What can hang from each mark
Q961: Q633 Q723
Q217: Q672
Q700: Q107 Q672
Q687: Q562 Q942
Q633: Q374 Q961
Q679: Q562
Q374: Q633 Q942
Q107: Q610 Q700
Q672: Q217 Q700
Q562: Q679 Q687 Q749
Q749: Q562 Q610
Q942: Q374 Q687
Q610: Q107 Q749

Each row was made from one small tree. The marks that hang from a mark follow it in brackets, in the order of their numbers. Every link used is in the known rows. Write each row's tree.
In the rows, zero is written as 128.
Known rows
Q633(Q374 Q961(Q723)): [141  65  99 184  82 147 186 142 135 121 192  87 145  56  47 147 145  63
 136 163 127 122 153 132 147 111 143 148 111 123 106 113  90 142]
Q610(Q107(Q700) Q749(Q562(Q679 Q687(Q942)))): [110 168 110  90 132 128  91 124  94 160  86 133 114 165 150 110  95 135
 116 174 120 122 144 107  79 141 125 149 141 194 150 131 107 127]
Q374(Q633(Q961) Q942(Q687(Q562(Q679)))): [117 105 117 145  72 136 144 138 131 124 166 109 128  24  31 112 146 112
 109 199 137 111 146 165 154  88 174 159 101 138 117  84 109 103]
Q610(Q107(Q700(Q672(Q217))) Q749(Q562(Q679))): [138 167 111  97 141 132  95 106  92 138  93 138 132 161 161 115 102 135
 130 184 133 107 123 110  75 132 104 161 159 198 130 160 116 146]
Q107(Q610(Q749(Q562(Q687))) Q700): [104 154 118 100 166 127 102 130  75 138 116 101 127 154 137 115 103 140
 138 191 140  99 139 119  92 145 112 124 133 188 136 157 138 138]
Q961(Q633(Q374(Q942(Q687))) Q723): [104  73 110 184  75 159 183 125 132 121 176  53 137  52  23 137 155  59
 122 151 136 126 153 119 165 116 157 146 121 105  96 116 109 126]
Q107(Q610 Q700(Q672(Q217))): [146 137 121 107 165 142 106  98 112 110 120  91 152 115 138 110 122 134
 152 196 168 102 112 130  99 128  90 144 142 179 107 179 161 146]
Q610(Q107(Q700(Q672(Q217))) Q749(Q562)): [130 169 114 103 142 130 101 102  97 140 104 127 131 161 156 115 107 140
 132 179 133 110 122 103  86 134  97 152 165 206 132 169 115 152]
Q679(Q562): [145 134 121 133 148 128 119 123 109 158 107  89 108 112  73 115 119 141
 115 126 151 127 144 151 130 118 101 139 133 122 130 121 111 133]
Q942(Q687): [145 122 145 125 111 136 157 107 129 130  81  78 119  95  93 117 116 146
 124 149 146 136 142 142 135  97 126 167 111 147 111 119 126 120]
Q942(Q374(Q633) Q687(Q562(Q679))): [125 126 124 140  59 152 137 131 144 124 114 102 122  25  92 108 133 130
 108 174 126 127 143 165 130  88 178 172  99 130 101  81 110 101]
Q633(Q374(Q942(Q687)) Q961): [143  81  93 162  80 146 175 147 138 112 181  96 137  45  52 133 153  85
 125 190 138 117 151 148 148 102 156 154 101 141 109 104 105 124]
Q679(Q562(Q749)): [139 132 119 132 147 129 115 125 106 156 108 100 101 120  80 107 118 142
 117 113 153 123 148 159 125 133 104 134 118 123 140 104 109 124]
Q107(Q610(Q749)): [145 135 137 117 145 128 128 121  79 139 134  91 140 142 121 126 105 139
 132 184 137 118 123 129 112 127 112 120 137 160 135 155 135 144]
Q672(Q217 Q700(Q107(Q610))): [185 139 149 138 122 127 108  71 102 152 132 102 176 120 155 116 116 141
 134 145 184 128 106 152 126 148  56 117 148 151  68 188 158 162]
Q700(Q107(Q610(Q749(Q562(Q687)))) Q672(Q217)): [156 163 125 113 119 151  97  86 106 149 117 124 165 122 150 135 116 154
 138 170 186 102  87 129 108 128  37 141 155 168 107 196 152 153]
Q374(Q633): [127 111 141 146 136 126 134 115 124 136 159  91 129  85  55 116 132 127
 116 174 133 126 124 139 146  87 140 142 131 131 121 114 108 120]
Q679(Q562(Q687(Q942) Q749(Q610(Q107(Q700))))): [111 155 107 120 133 135  85 128 120 176  91 114  85 118 107  94 108 155
 116 110 145 127 154 145 108 153 103 127 101 141 170  93 115 112]
Q374(Q633(Q961(Q723)) Q942(Q687(Q562(Q679)))): [109  96 117 157  56 140 156 137 133 125 168 100 132  18  16 113 148  95
 115 191 135 113 150 159 161  92 178 159 102 128 114  85 102 107]
Q610(Q107(Q700) Q749(Q562(Q687))): [105 168 115  98 147 122  96 119  89 157  99 123 119 167 149 111  99 147
 123 173 120 115 145 103  89 141 116 143 152 197 149 143 106 135]
Q679(Q562(Q687(Q942(Q374(Q633(Q961)))) Q749)): [112 136 108 139 109 134 110 138 144 177 126 111  93  83  72 103 129 132
 108 109 147 132 152 160 128 134 119 128  95 118 157  73  95 103]
Q679(Q562(Q687 Q749(Q610(Q107)))): [122 151 116 128 149 129  90 125 105 174  97 115  91 117 105 100 106 169
 120 107 145 117 153 154 111 150  97 129 104 124 167  94 113 116]
Q107(Q610(Q749) Q700(Q672(Q217))): [147 150 117 100 158 139 107 105  97 120 123 103 156 139 156 115 120 133
 154 200 162 100 104 119  91 135  86 140 149 194 115 184 154 151]
Q217(Q672(Q700(Q107(Q610(Q749(Q562)))))): [136 135 135 133 118 121 124  88  98 158 129  99 151 121 162 110 110 139
 136 139 171 115 120 145 122 147  76 125 153 157  74 172 155 156]
Q749(Q562 Q610): [104 141 134 153 140 130 122 115  87 152 112 104  84 113  90 124  86 170
 114 150 121 117 147 144 116 121  94 133 104 152 144 120 120 147]
Q700(Q107(Q610)): [144 124 128 119 129 143 105 115  88 134 121  96 159 126 112 124 113 133
 128 184 160 117 121 135 130 114 101 123 152 144 114 182 147 141]
Q961(Q633(Q374) Q723): [111  71 113 188  91 155 180 124 129 128 182  54 138  66  35 144 148  61
 124 140 130 128 151 114 156 118 143 143 127 103  98 121 105 134]
Q749(Q562(Q687(Q942(Q374)))): [ 88 144 132 134 111 131 130 114 134 174 106  94  86  98  79 121 104 149
  93 129 135 144 158 143 125 124 104 142 100 149 132  87 101 117]
Q672(Q217 Q700): [182 130 156 147 128 116 134  67 121 155 131  91 154 109 137 113 119 143
 125 124 171 146 119 157 130 141  65 134 132 149  69 144 136 153]
Q672(Q217 Q700(Q107)): [183 134 147 141 115 125 115  69 112 156 127 103 172 116 147 116 121 139
 127 132 184 139 110 153 133 140  56 128 148 148  63 174 144 157]
Q610(Q107(Q700) Q749): [136 145 113  98 143 127 105 118  91 135 109 113 144 166 153 107 112 128
 133 191 121 124 130 100  97 127 132 143 168 192 139 160 112 141]
Q217(Q672(Q700(Q107(Q610)))): [146 121 136 134 120 124 126  84 109 149 130  90 159 108 157 105 116 136
 139 141 175 121 120 149 129 140  83 128 152 146  68 171 162 151]
Q672(Q217 Q700(Q107(Q610(Q749(Q562(Q679)))))): [180 152 145 132 120 125 102  78  87 158 125 119 169 134 162 122 107 140
 130 146 180 120 107 153 112 154  55 120 143 155  72 183 152 162]
Q107(Q610(Q749) Q700(Q672)): [128 143 110  97 164 141 107 123  93 120 119  99 152 140 145 113 120 131
 151 210 157  97 113 114  91 127 101 140 154 195 123 180 150 146]

Which tree is each row?
[129 131 110 115 109 147  99 123  96 137 103 130 116  91 136 107 100 155
 114 154 135 115 157 160  89 140 115 164 104 167 127  86 128 116] : Q687(Q562(Q679 Q749(Q610(Q107(Q700(Q672))))))
[115 144 113 127 118 135 107 129 136 180 101 102  90 101  87 100 120 143
 105  99 153 140 154 158 124 142 108 130  99 122 153  75 102 105] : Q679(Q562(Q687(Q942(Q374)) Q749))
[129 141 135 129 119 120 120  88 101 167 125 102 148 119 166 109 108 147
 135 132 173 115 124 145 120 152  72 125 146 154  79 162 154 148] : Q217(Q672(Q700(Q107(Q610(Q749(Q562(Q687)))))))
[109 125 107 139  38 158 111 137 140 154 133 123  98  48 100 103 113 121
  86 150 116 151 151 167 114 127 156 142  76 150 134  48 106 100] : Q687(Q562(Q679 Q749(Q610)) Q942(Q374(Q633)))
[104  83 118 167  91 131 154 133 130 127 199  91 141  43   4 112 155  85
 118 197 134 121 138 147 171  89 169 137 124 120 122 104  94 120] : Q374(Q633(Q961(Q723)) Q942)
[120 120 108 125  39 156 124 132 144 155 113 111 104  64 106 106 114 115
  82 137 128 164 161 169 114 132 147 150  83 154 119  49 105  99] : Q687(Q562(Q679 Q749) Q942(Q374))
[102  70 107 186  84 156 178 126 127 125 189  54 140  57  21 137 156  56
 119 152 135 128 152 118 164 119 153 140 127 103  98 116 105 130] : Q961(Q633(Q374(Q942)) Q723)
[134 125 122 130  61 154 144 126 137 126  86  95 121  43 114 110 122 136
 108 160 132 138 155 167 122 100 160 176  98 136  98  86 116 108] : Q942(Q374 Q687(Q562(Q679)))
[113  92 117 156 107 127 142 134 129 126 198  99 137  49  18 110 153 102
 112 205 136 119 134 153 164  85 164 137 123 130 125 103 101 116] : Q374(Q633(Q961) Q942)
[126 107 125 158  74 145 157 132 160 115 136  93 131  33  74 110 145 113
 125 181 126 128 134 152 145  74 180 160 106 124 112 107 103 113] : Q942(Q374(Q633(Q961)) Q687)
[123 118 133 148  84 146 149 123 154 118 120  86 127  45  81 105 142 124
 120 178 130 132 129 149 144  77 176 160 112 125 109 108 110 110] : Q942(Q374(Q633) Q687)
[ 92 130 122 133  93 143 115 121 143 172 111 108  93  93 116  95 109 156
 108 122 133 155 151 151 119 142 119 127  69 140 165  57 110  97] : Q562(Q687(Q942(Q374)) Q749(Q610))
[131  68  94 178  58 151 192 145 140 112 183  84 143  36  31 136 155  61
 133 179 136 120 156 138 159 108 162 154 103 126 104 106  96 131] : Q633(Q374(Q942(Q687)) Q961(Q723))
[110 117 109 149  32 150 137 133 164 156 158  96 112  33  74 118 130 110
  85 156 117 160 151 151 141 110 149 140 104 160 117  75  97 114] : Q687(Q562 Q942(Q374(Q633(Q961))))
[169 156 123 112 118 154  98  90  99 138 114 129 168 126 149 135 114 142
 138 180 185 100  84 134 102 121  47 146 157 164  99 200 154 156] : Q700(Q107(Q610(Q749(Q562(Q679)))) Q672(Q217))
[135 125 120 117  59 146 128 122 134 163 104 100 105  76  94 122 104 126
  83 140 132 162 158 153 118 124 122 157  98 164 114  71 115 111] : Q687(Q562(Q679) Q942)
[129 153 116 109 127 154  98 112 102 149 112 119 159 123 133 132 116 151
 133 184 179  99 100 123 109 116  57 141 162 170 118 190 148 144] : Q700(Q107(Q610(Q749(Q562(Q687)))) Q672)
[144 118 135 136 115 123 131  83 116 153 127  91 156 105 152 104 119 134
 134 133 175 128 123 149 134 136  83 136 153 145  65 161 152 148] : Q217(Q672(Q700(Q107)))
[121 145 114 128 119 134 111 127 140 181 100  92  96  92  79 109 121 142
 103 112 150 144 149 150 129 128 105 135 113 121 143  92 104 113] : Q679(Q562(Q687(Q942(Q374))))
[126 151 134 111 132 130 118 125  85 158 117 104 117 141 118 128  93 142
 118 172 135 119 132 133  99 137 106 123 116 162 143 133 130 134] : Q107(Q610(Q749(Q562(Q679 Q687(Q942)))))
[110 144 114 132 117 134 104 131 140 179 115 106  90  93  75  99 126 140
 105 106 150 135 149 158 128 136 117 128  99 118 155  73  99 101] : Q679(Q562(Q687(Q942(Q374(Q633))) Q749))
[175 153 148 137 120 124 107  75  91 160 131 111 168 134 160 122 109 144
 131 143 180 122 106 148 119 155  50 114 148 161  74 190 151 166] : Q672(Q217 Q700(Q107(Q610(Q749(Q562)))))
[149 134 120 108 149 136 103  91 126 119 105 103 145 122 137 101 120 134
 137 181 144 124 125 117 104 118 111 160 161 178 117 164 131 140] : Q610(Q107(Q700(Q672(Q217))))
[173 150 125 114 116 154 103  86 106 136 124 118 178 123 150 133 122 141
 143 181 186 107  79 128 113 119  46 141 165 166 100 207 156 158] : Q700(Q107(Q610(Q749)) Q672(Q217))
[115 149 115 129 126 134 100 127 122 184  97 109  81 110  91 102 108 159
 110  98 149 133 152 155 119 148  94 125  91 127 167  79 111 111] : Q679(Q562(Q687(Q942) Q749(Q610)))
[118 154 114 126 126 134  92 125 121 181  94 113  83 115 100  99 105 159
 112 103 144 131 152 149 113 150  99 125  98 132 172  88 112 112] : Q679(Q562(Q687(Q942) Q749(Q610(Q107))))
[173 141 128 119 121 155 103  81 117 129 122 110 174 106 137 129 124 142
 142 178 190 108  85 136 118 114  49 144 160 157  94 204 162 155] : Q700(Q107(Q610) Q672(Q217))
[117 164 110 101 146 132 102 115  95 141 101 125 128 161 148 114 106 139
 130 186 129 108 128 100  87 129 107 152 168 207 138 165 112 148] : Q610(Q107(Q700(Q672)) Q749(Q562))
[128  73  91 177  46 153 189 147 137 117 185  87 141  26  35 139 153  66
 128 174 134 118 163 143 157 114 159 156  99 132 102  97  96 129] : Q633(Q374(Q942(Q687(Q562))) Q961(Q723))
[147 129 137 117  87 141 145 115 119 135  74  94 114  75 104 120 107 152
 112 145 142 130 157 158 120 109 128 180  98 152 104  93 128 112] : Q942(Q687(Q562(Q679)))
[105 111 109 157  22 153 146 132 165 157 158  90 114  28  64 119 131  97
  90 150 116 162 154 146 147 112 151 140 104 153 115  76  93 117] : Q687(Q562 Q942(Q374(Q633(Q961(Q723)))))
[142 134 133 128 118 123 120  91  93 156 122 107 152 122 165 110 107 135
 135 143 171 113 121 150 114 146  82 131 148 151  73 167 156 151] : Q217(Q672(Q700(Q107(Q610(Q749(Q562(Q679)))))))
[116 125 113 135  41 152 136 123 155 160 127  86 108  54  94 115 120 122
  83 144 124 172 155 149 135 120 133 142 107 165 113  78 105 117] : Q687(Q562 Q942(Q374))
[114 116 134 137 103 133 141 119 130 124 148  88 126  56  32 100 146 124
 111 197 145 122 128 149 163  84 167 150 119 136 118 104 116 105] : Q374(Q633 Q942(Q687))
[132 123 121 126 102 141 114 125  89 146 111 121 108  90 118 114  96 157
 105 139 131 125 163 172 103 139 117 155  89 149 127  68 121 113] : Q687(Q562(Q679 Q749(Q610)))
[116 108 106 147  22 156 136 138 156 153 144 105 116  29  70 118 126  90
  87 157 117 158 155 157 130 110 162 152  95 141 112  63  94 109] : Q687(Q562(Q679) Q942(Q374(Q633(Q961(Q723)))))
[114 154 111 101 166 139 105 124  88 126 115 105 138 143 139 117 112 137
 145 204 154  90 119 116  87 132  94 139 149 200 125 178 147 149] : Q107(Q610(Q749(Q562)) Q700(Q672))
[133  72  89 173  47 155 185 150 133 115 178  95 141  26  37 138 150  62
 127 178 134 116 163 148 149 113 165 162  95 127 100  91  97 125] : Q633(Q374(Q942(Q687(Q562(Q679)))) Q961(Q723))
[114 120 110 132  38 155 119 135 148 153 133 116 104  51  91 105 121 111
  82 147 124 156 153 167 119 124 160 148  84 149 122  47 101  94] : Q687(Q562(Q679 Q749) Q942(Q374(Q633)))
[137 149 108  96 144 134 105 114 103 133 106 117 149 156 157 108 117 131
 138 195 132 119 119  97  92 121 116 154 175 200 135 168 117 144] : Q610(Q107(Q700(Q672)) Q749)
[140 140 123 112 125 141 100 124  70 143 114 115 152 145 124 131 103 132
 125 186 155 108 120 132 113 122  99 125 150 152 120 178 139 143] : Q700(Q107(Q610(Q749(Q562(Q679)))))
[116 160 114 103 145 124 102 119  83 143 104 121 123 170 144 113 101 135
 126 182 117 114 139 102  92 134 122 142 161 199 142 158 107 146] : Q610(Q107(Q700) Q749(Q562))
